Each row was made from one small tree. The marks that hang from a mark follow it in brackets, in the order of their numbers. Every link used is in the known rows. Write each row's tree.
Known rows
q158[q137]: [ 10.0  -4.3   9.1 -15.2 -43.6  21.4 -21.7  -8.3 -44.4 -25.7 -20.5  -9.0
  15.6   6.2  24.3  -3.6 -17.3  -9.7 -24.0 -27.6]
q126[q137[q158 q820] q831]: [-16.6  17.9 -17.7 -17.0 -45.2   4.5 -46.6 -15.0 -49.7  -8.2 -45.7 -12.9
  -1.8  -5.1  45.3  -1.8  -1.7  16.2   6.2 -14.1]
q605[q820[q137[q158]]]: [  0.6  23.8  13.3 -23.0 -68.1  -6.3 -25.1 -15.9 -54.3 -41.5 -24.6 -12.4
  25.0 -18.6  26.1  -5.7 -13.9  23.6  -7.9 -40.5]
q820[q137[q158] q605]: [-15.1  34.4  21.6 -34.7 -75.7  -4.9 -16.8  -6.9 -57.2 -29.5  -1.0 -17.8
  24.5 -33.9  21.4  -2.0 -14.6   4.0 -20.5 -40.6]
q381[q743 q820[q137[q158] q605] q870]: [-51.8   0.3  32.8 -32.2 -63.4   1.4 -11.5 -28.5 -66.0 -52.7 -15.2 -39.4
  67.8 -33.5  31.0  35.0  -6.1  16.2  33.7 -56.4]
q870[q381[q743 q820] q831[q126]]: [ 16.3 -19.9  22.4 -11.3 -31.2  13.7 -39.1  13.2 -15.0 -18.0  17.4 -18.1
  26.0 -17.9  56.2  36.2  -8.1  27.3  19.2 -48.7]
q870[q381[q743 q820[q137[q158]]] q831[q126]]: [ -7.8   4.7  19.6 -17.1 -50.1  -6.9 -25.0   2.6 -19.8 -22.9   4.5 -34.6
  31.1 -32.2  54.5  37.2 -19.5  29.2  15.9 -68.1]
q820[q137[q158]]: [ -7.6  30.5  15.8 -36.6 -66.2  -0.1 -19.8  -7.8 -53.2 -28.3 -20.7 -22.5
  21.7 -13.0  21.6  -4.0 -12.7   4.1 -21.7 -36.9]
q381[q743]: [  7.9  -7.9  19.4 -30.6 -46.7  28.2 -34.8  -3.2 -46.4 -34.4 -12.6  -6.4
  36.1   3.4  33.8   7.7  -0.9  -5.6  -1.9 -34.4]
q381[q743 q820[q605] q870[q831[q126]]]: [-10.5 -24.6  49.5 -15.6 -43.5  11.0 -21.2  -0.9 -38.8 -39.3  18.4 -22.9
  54.1 -29.1  45.1  35.9  -2.4  31.2  32.7 -38.8]
q870[q381]: [ 21.7   4.0   4.0 -19.6 -42.5  18.6 -44.3   4.1 -36.5 -14.1   1.8 -12.4
  -3.7  -9.5  27.9   9.0  -6.9   7.1 -18.1 -24.1]
q381[q743 q820[q137 q605] q870[q831[q126]]]: [-22.2 -11.1  57.8 -25.5 -57.5   6.7  -7.5  -4.4 -38.9 -39.0  26.4 -24.4
  60.7 -33.1  27.5  42.5  -4.0  42.6  33.8 -61.0]
q137[q158]: [  5.1  16.7   6.9 -24.6 -52.0   4.6 -33.1  -4.1 -51.0 -28.2 -29.1 -21.2
  15.0  -8.2  38.4  -8.8 -11.1  -6.7 -22.3 -15.1]
q381[q743 q870]: [ -5.8 -18.6  27.0 -24.2 -43.2  27.4 -30.8 -15.9 -54.8 -43.3 -21.9 -22.2
  41.9   3.2  27.5  19.8   1.0   2.3  11.3 -25.7]
q831[q126[q137]]: [ 15.9  -5.0  21.9 -23.8 -31.0  11.7 -21.1  19.5 -31.6 -11.3  -9.8 -19.6
  14.4  10.8   8.2   0.8  -0.5  31.9 -11.8 -33.0]
q137[q158 q820]: [  2.1  19.3   4.4 -23.8 -41.3   7.2 -49.6   0.1 -61.5 -31.2 -23.7 -28.3
  15.1 -14.5  55.9  -8.2  -7.3  -6.3 -16.9 -12.0]
q158[q137[q820[q605]]]: [ -1.7   3.3  13.6 -11.9 -43.2  20.0 -34.8  -3.6 -59.2 -29.2   5.0 -12.7
  17.1 -22.8  41.5   0.5 -16.4  -9.1 -18.0 -28.8]
q126[q137]: [  0.2   0.0   5.9 -25.2 -45.7  21.3 -25.4  -2.3 -37.4  -8.0 -22.0  -6.1
  13.0   9.8   7.6   4.0   1.8  19.0  -4.0 -25.9]
q126[q831]: [ 14.7  11.1   7.1 -28.4 -53.1  16.3 -40.7  -8.9 -45.6 -19.3 -16.5   8.8
   3.0   5.0  27.7  -8.6   0.9   8.6 -10.2 -13.6]

Write each row's tree
[ 22.6  -2.5   6.7  -1.2 -38.2   9.3 -30.6  15.5  -3.2  12.2   7.7 -11.9
 -15.4 -11.6  25.3  21.1 -10.6  40.5  -7.6 -33.2]  q870[q381 q831[q126[q137]]]
[-10.7 -14.6  -1.2  -0.5 -32.6  -0.3 -28.1   2.5  -9.0  -6.8 -16.4 -33.3
  19.7 -20.2  57.0  41.0 -12.8  34.7  29.3 -53.2]  q870[q381[q743 q820] q831[q126[q137[q158]]]]
[-13.6  15.8 -14.4 -17.7 -54.5   1.9 -29.9 -19.8 -39.5  -6.0 -51.3  -5.3
  -2.2   1.8  28.3  -4.9  -4.7  14.9   0.4 -17.7]  q126[q137[q158] q831]
[  2.3 -13.3   5.1 -12.7 -44.5  24.1 -43.7  -8.3 -19.6 -16.1   5.6  -4.2
  22.9 -19.3  55.5  40.2  -5.6  15.1  26.1 -41.7]  q870[q381[q743 q820] q831]
[-27.6 -23.3  35.1 -26.9 -44.2  22.1 -26.1 -18.2 -61.3 -48.1  -2.0 -22.9
  61.8 -18.5  32.0  33.7   4.6  14.8  36.6 -37.4]  q381[q743 q820[q605] q870]
[ -8.7  -8.3  25.9 -18.4 -49.0  18.1 -27.2 -17.3 -39.1 -25.2  -9.7 -13.5
  30.2  -9.5  33.4  26.2   1.6  27.6  22.1  -9.8]  q381[q820 q870[q831]]
[ 11.4 -19.1  41.3 -12.2 -42.6  16.3 -25.3   1.3 -31.7 -35.3  -2.0 -22.2
  34.8  -7.7  40.2  22.6  -7.2  19.0   7.7 -27.0]  q381[q743 q870[q831[q126]]]
[ -7.9 -21.6  27.0  -5.1 -29.9  20.4 -32.6   0.1 -32.0 -19.8 -11.4 -29.5
  30.6  -7.0  41.7  34.0   0.4  35.8  27.4 -31.1]  q381[q743 q870[q831[q126[q137[q820]]]]]
[-26.7 -29.9  38.0  -9.4 -41.3  12.0 -11.3  -5.9 -27.6 -21.5   4.9 -23.4
  49.9 -21.0  30.4  46.1   0.5  47.4  47.1 -46.3]  q381[q743 q820[q605] q870[q831[q126[q137]]]]
[-18.1 -33.6  31.2 -10.7 -30.9  16.1 -14.4  -6.4 -23.9 -22.2 -15.7 -27.2
  47.8   0.5  30.1  43.8   2.7  47.6  46.6 -42.5]  q381[q743 q820 q870[q831[q126[q137]]]]
[ 16.0  -3.8   2.5  -7.9 -53.3  24.8 -44.4  -5.7 -18.0 -11.7   5.3   0.8
   6.3 -20.1  50.8  27.7 -11.9   3.4   1.4 -34.0]  q870[q381[q743] q831]
[ -6.3  23.6  10.6 -20.9 -51.9   2.9 -45.9   0.7 -66.4 -32.1  -4.1 -24.2
  17.2 -36.5  56.8  -5.4  -9.5  -6.3 -16.1 -15.3]  q137[q158 q820[q605]]
[ 19.5   1.2   3.9   0.0 -29.1  12.4 -46.5  20.7 -13.8   9.5  12.9 -19.9
 -15.4 -18.0  43.0  23.4  -7.0  40.9  -2.7 -29.1]  q870[q381 q831[q126[q137[q820]]]]
[ -4.0 -25.9  29.1  -6.5 -39.7  18.0 -15.9  -3.8 -21.6 -18.4 -16.3 -22.4
  30.7  -0.1  24.8  32.0  -2.6  35.3  21.4 -34.2]  q381[q743 q870[q831[q126[q137]]]]
[-24.8  23.0 -10.7 -14.4 -53.1   0.5 -42.6 -15.1 -54.5  -9.3 -26.0  -8.2
   0.0 -25.7  45.3  -0.4  -3.4  15.7   6.5 -19.0]  q126[q137[q158 q820[q605]] q831]
[ -6.8  -8.6  11.6 -10.5 -54.0  20.3 -39.8  -6.8 -25.0 -15.5  25.8  -0.7
  25.4 -41.3  54.9  41.7  -7.1  15.6  26.4 -46.5]  q870[q381[q743 q820[q605]] q831]
[-25.2  23.7  10.3 -26.9 -61.7  -7.3 -25.8  -8.2 -48.8 -22.3   9.8 -29.0
  21.9 -45.4  31.7  24.0 -13.0  21.0   3.4 -55.4]  q870[q381[q820[q137[q158] q605]]]
[-20.0 -28.7  29.3 -28.3 -34.3  25.6 -28.8 -18.8 -56.7 -48.1 -22.1 -27.5
  59.5   3.9  31.7  31.4   6.7  14.3  36.4 -33.6]  q381[q743 q820 q870]
[ 11.0   6.0  10.0   1.5 -37.9   7.6 -43.2  21.4 -18.4  10.0  33.7 -14.9
 -12.6 -40.5  43.1  25.5  -8.6  40.3  -2.6 -33.7]  q870[q381 q831[q126[q137[q820[q605]]]]]
[-29.9  -9.0  34.4 -30.0 -62.2  20.4 -15.0 -27.1 -40.2 -35.6  -6.2 -15.1
  57.0 -13.5  27.7  44.4  -0.5  30.3  40.5 -49.4]  q381[q743 q820[q137] q870[q831]]
[-21.5  -0.7  21.6 -32.8 -55.5  15.8 -27.4  -7.2 -44.4 -28.4  25.6 -15.1
  42.2 -33.5  26.1  41.2  -4.0  22.6  24.0 -74.3]  q870[q381[q743 q820[q137 q605]]]
[-32.2   3.3  41.7 -38.5 -60.1  10.2 -11.6 -16.4 -62.5 -38.6  10.3 -23.9
  49.5 -23.5   3.6  27.3   2.9  33.7  21.1 -44.1]  q381[q820[q137 q605] q870]
